Each row was made from one path, in order. Every step used is in the known rows, and no mark comes twice. Write each row's path.
Known rows
dusobug/penon: .06 .18 -.17 -.07 -.10 .12 .13 -.02 -.01 -.03 -.06 .01 .01 .08 -.07 .34 -.07 .08 .04 -.01
kebozu/tezim/penon/dusobug/dokaz/givus: .08 .25 -.01 .28 -.12 .07 .28 -.17 .39 .12 -.21 .10 .08 .04 -.07 .40 -.11 .05 -.08 -.41
tezim/penon/dusobug: .06 .12 -.07 .25 -.06 .01 .26 .00 .17 -.10 -.05 .14 -.05 .00 -.17 .14 .11 .18 .01 -.13
penon/dusobug/dokaz/tezim/figimu: .03 .11 -.10 -.01 -.01 .04 .12 -.14 .14 -.08 -.15 .20 .03 .13 -.03 .18 -.10 .25 .03 -.49
penon/dusobug/dokaz: .06 .10 -.17 -.04 -.02 .00 .14 -.04 .21 -.03 -.09 .13 .11 .14 -.16 .13 -.15 .17 .04 -.27
tezim/penon/dusobug/dokaz/givus: .07 .14 -.03 .12 -.14 .00 .24 -.06 .32 .03 -.21 .15 .05 .05 -.09 .29 -.07 .15 -.08 -.44
figimu/givus/ganoz/dusobug/penon: .09 .37 -.08 -.04 -.09 .33 .27 .05 -.01 -.15 -.12 -.04 -.04 .05 -.16 .37 .10 .21 .08 .08
givus/penon: .06 .12 .19 -.03 -.13 .02 .14 .02 .00 -.01 -.04 .07 -.18 -.08 -.05 .03 .00 .09 .01 .00
figimu/givus/ganoz/tezim: .11 .32 .01 -.01 -.09 .00 .15 .07 -.01 -.17 -.02 .01 -.03 -.07 -.21 -.02 .21 .17 .01 .21
ganoz/tezim/figimu: .12 .19 -.01 .04 -.03 .00 .13 -.07 -.05 -.17 -.10 -.01 -.03 .03 .01 .05 .04 -.02 -.08 .12
kebozu/tezim/figimu/givus: .09 .26 .11 .16 -.25 .20 .08 -.20 .07 .06 -.21 -.05 -.04 -.02 .09 .17 .11 .10 .05 .11
penon/dusobug: .08 .05 -.09 -.01 -.03 .00 .10 -.04 .09 -.15 -.02 .17 .04 .08 -.17 -.02 -.02 .16 .02 -.05
dusobug/dokaz: .05 .12 -.10 -.03 -.09 .01 .09 -.08 .10 .07 -.05 -.01 .05 .08 -.08 .15 -.12 .09 .03 -.18
penon/dusobug/dokaz/givus: .08 .09 -.04 -.08 -.10 -.01 .12 -.08 .26 -.02 -.19 .18 .12 .11 -.09 .15 -.18 .13 -.07 -.37
figimu/givus: .06 .14 .10 -.04 -.26 .07 .06 .01 .04 -.03 -.10 -.01 .01 -.03 .01 .01 .12 .19 .10 .06
kebozu/tezim/penon/dusobug: .07 .23 -.05 .42 -.04 .08 .30 -.12 .24 .01 -.06 .09 -.01 .00 -.13 .27 .07 .07 .02 -.09
figimu/givus/penon/dusobug/dokaz/tezim: .00 .19 .11 -.11 -.11 .05 .21 .10 .28 -.02 -.16 .24 .06 .01 .00 .15 -.10 .33 .16 -.57
dokaz/givus: .09 .07 .09 -.03 -.18 .00 .03 -.12 .05 -.03 -.11 .08 .00 .01 -.01 .04 -.01 .04 -.10 -.09
tezim/figimu/givus/penon: .07 .17 .29 -.05 -.28 .12 .15 .02 .02 -.01 -.22 .05 -.22 -.11 .06 .08 .11 .21 .04 .01
kebozu/tezim/figimu: .10 .22 .00 .23 -.09 .14 .08 -.31 .01 .05 -.12 -.04 -.08 .03 .00 .20 .01 -.02 -.05 .08
kebozu/tezim: .08 .22 .01 .23 -.08 .10 .10 -.22 .07 .08 .00 -.04 .02 .01 -.04 .15 -.04 -.06 .02 .10
givus/penon/dusobug/dokaz/tezim/figimu: .04 .14 .05 -.02 -.02 .05 .19 -.07 .17 -.05 -.18 .24 -.08 .06 -.01 .19 -.12 .26 .03 -.53
tezim/figimu/givus: .07 .14 .09 -.01 -.28 .13 .04 -.08 -.01 -.05 -.19 .00 -.08 -.01 .05 .05 .15 .21 .04 .08

Which path is each row?
.06 .18 .08 -.10 -.17 .11 .22 .03 .22 .00 -.28 .16 -.05 .02 -.05 .20 -.07 .28 .05 -.29 -> tezim/figimu/givus/penon/dusobug/dokaz
.09 .35 -.03 .25 -.07 -.05 .33 .00 .19 -.02 -.10 .00 -.07 -.08 -.21 .30 .14 .08 -.13 -.19 -> dusobug/dokaz/givus/ganoz/tezim/penon
.04 .15 .22 -.07 -.14 .10 .19 .05 .15 -.14 -.21 .28 -.11 -.03 .01 .05 .05 .34 .09 -.30 -> dokaz/tezim/figimu/givus/penon/dusobug
.13 .25 -.06 .05 .00 .00 .11 -.11 -.11 -.19 -.05 .02 -.13 .00 -.21 .05 .15 .09 -.12 .16 -> givus/ganoz/tezim/figimu
.13 .29 -.05 -.01 -.05 -.01 .14 -.13 .04 -.11 -.17 .05 -.07 .02 -.15 .18 .02 .09 -.19 -.11 -> dusobug/dokaz/givus/ganoz/tezim/figimu
.05 .17 .28 -.08 -.27 .08 .15 .09 .06 .01 -.13 .05 -.15 -.12 .01 .04 .08 .18 .09 .02 -> figimu/givus/penon
.01 .14 .05 -.06 .01 .00 .21 .04 .24 -.04 -.07 .26 .03 .05 -.06 .15 -.17 .26 .10 -.58 -> givus/penon/dusobug/dokaz/tezim
.09 .31 .03 .18 -.19 .18 .06 -.23 -.01 .01 -.13 .00 -.18 -.07 -.21 .14 .23 .22 .00 .15 -> kebozu/tezim/figimu/givus/ganoz
.07 .15 .23 -.10 -.19 .02 .17 -.02 .18 .10 -.18 .10 -.09 -.04 .01 .19 -.15 .08 -.07 -.32 -> dusobug/dokaz/givus/penon
.02 .22 .25 -.08 -.24 .12 .18 .01 .13 .05 -.25 .11 -.13 -.07 .11 .20 -.01 .29 .10 -.38 -> dusobug/dokaz/tezim/figimu/givus/penon
.06 .13 .01 -.07 -.04 .02 .23 .04 .22 .00 -.12 .17 -.01 .05 -.14 .15 -.17 .18 .03 -.31 -> givus/penon/dusobug/dokaz
.09 .32 -.04 .31 -.02 -.05 .31 .03 .05 -.11 .03 -.01 -.16 -.11 -.25 .17 .27 .10 -.06 .07 -> givus/ganoz/tezim/penon
.04 .09 .03 .04 -.06 .04 .03 -.17 -.03 -.09 -.07 .11 -.09 .05 .03 .07 .04 .18 .01 -.25 -> dokaz/tezim/figimu
-.01 .19 -.02 .26 -.08 .00 .26 -.03 .22 .08 -.04 .06 -.03 -.02 -.02 .32 .04 .19 .08 -.51 -> dusobug/dokaz/tezim/penon
.08 .37 .04 .28 -.14 .01 .31 .09 .08 -.11 -.04 -.02 -.13 -.15 -.20 .17 .34 .17 .00 .10 -> figimu/givus/ganoz/tezim/penon
.05 .17 .09 -.11 -.16 .07 .22 .10 .26 .01 -.20 .16 .02 .02 -.08 .16 -.10 .26 .10 -.29 -> figimu/givus/penon/dusobug/dokaz
.11 .24 .09 -.02 -.20 .07 .13 .02 .00 -.13 -.20 -.03 .01 -.01 .08 .06 .14 .11 .02 .14 -> ganoz/tezim/figimu/givus
.10 .18 .07 -.05 -.09 .13 .21 -.08 .18 -.01 -.18 -.01 .11 .10 .06 .23 -.16 .03 -.06 -.27 -> ganoz/dusobug/dokaz/givus
.13 .29 -.11 -.05 .03 -.07 .20 .00 .18 -.18 -.09 .17 .08 .04 -.30 .11 -.04 .12 -.13 -.17 -> penon/dusobug/dokaz/givus/ganoz/tezim
.12 .22 .08 .03 -.04 .16 .18 -.11 .00 -.17 -.04 .03 -.09 .02 -.18 .08 .09 .12 -.10 .01 -> dokaz/givus/ganoz/dusobug
.03 .17 .01 -.05 -.16 .11 .12 -.03 .20 -.07 -.25 .18 .05 .08 .04 .14 .01 .35 .12 -.42 -> penon/dusobug/dokaz/tezim/figimu/givus
.11 .32 .03 .27 -.08 -.06 .29 .00 .10 -.11 -.05 .03 -.13 -.12 -.22 .21 .24 .08 -.14 -.03 -> dokaz/givus/ganoz/tezim/penon
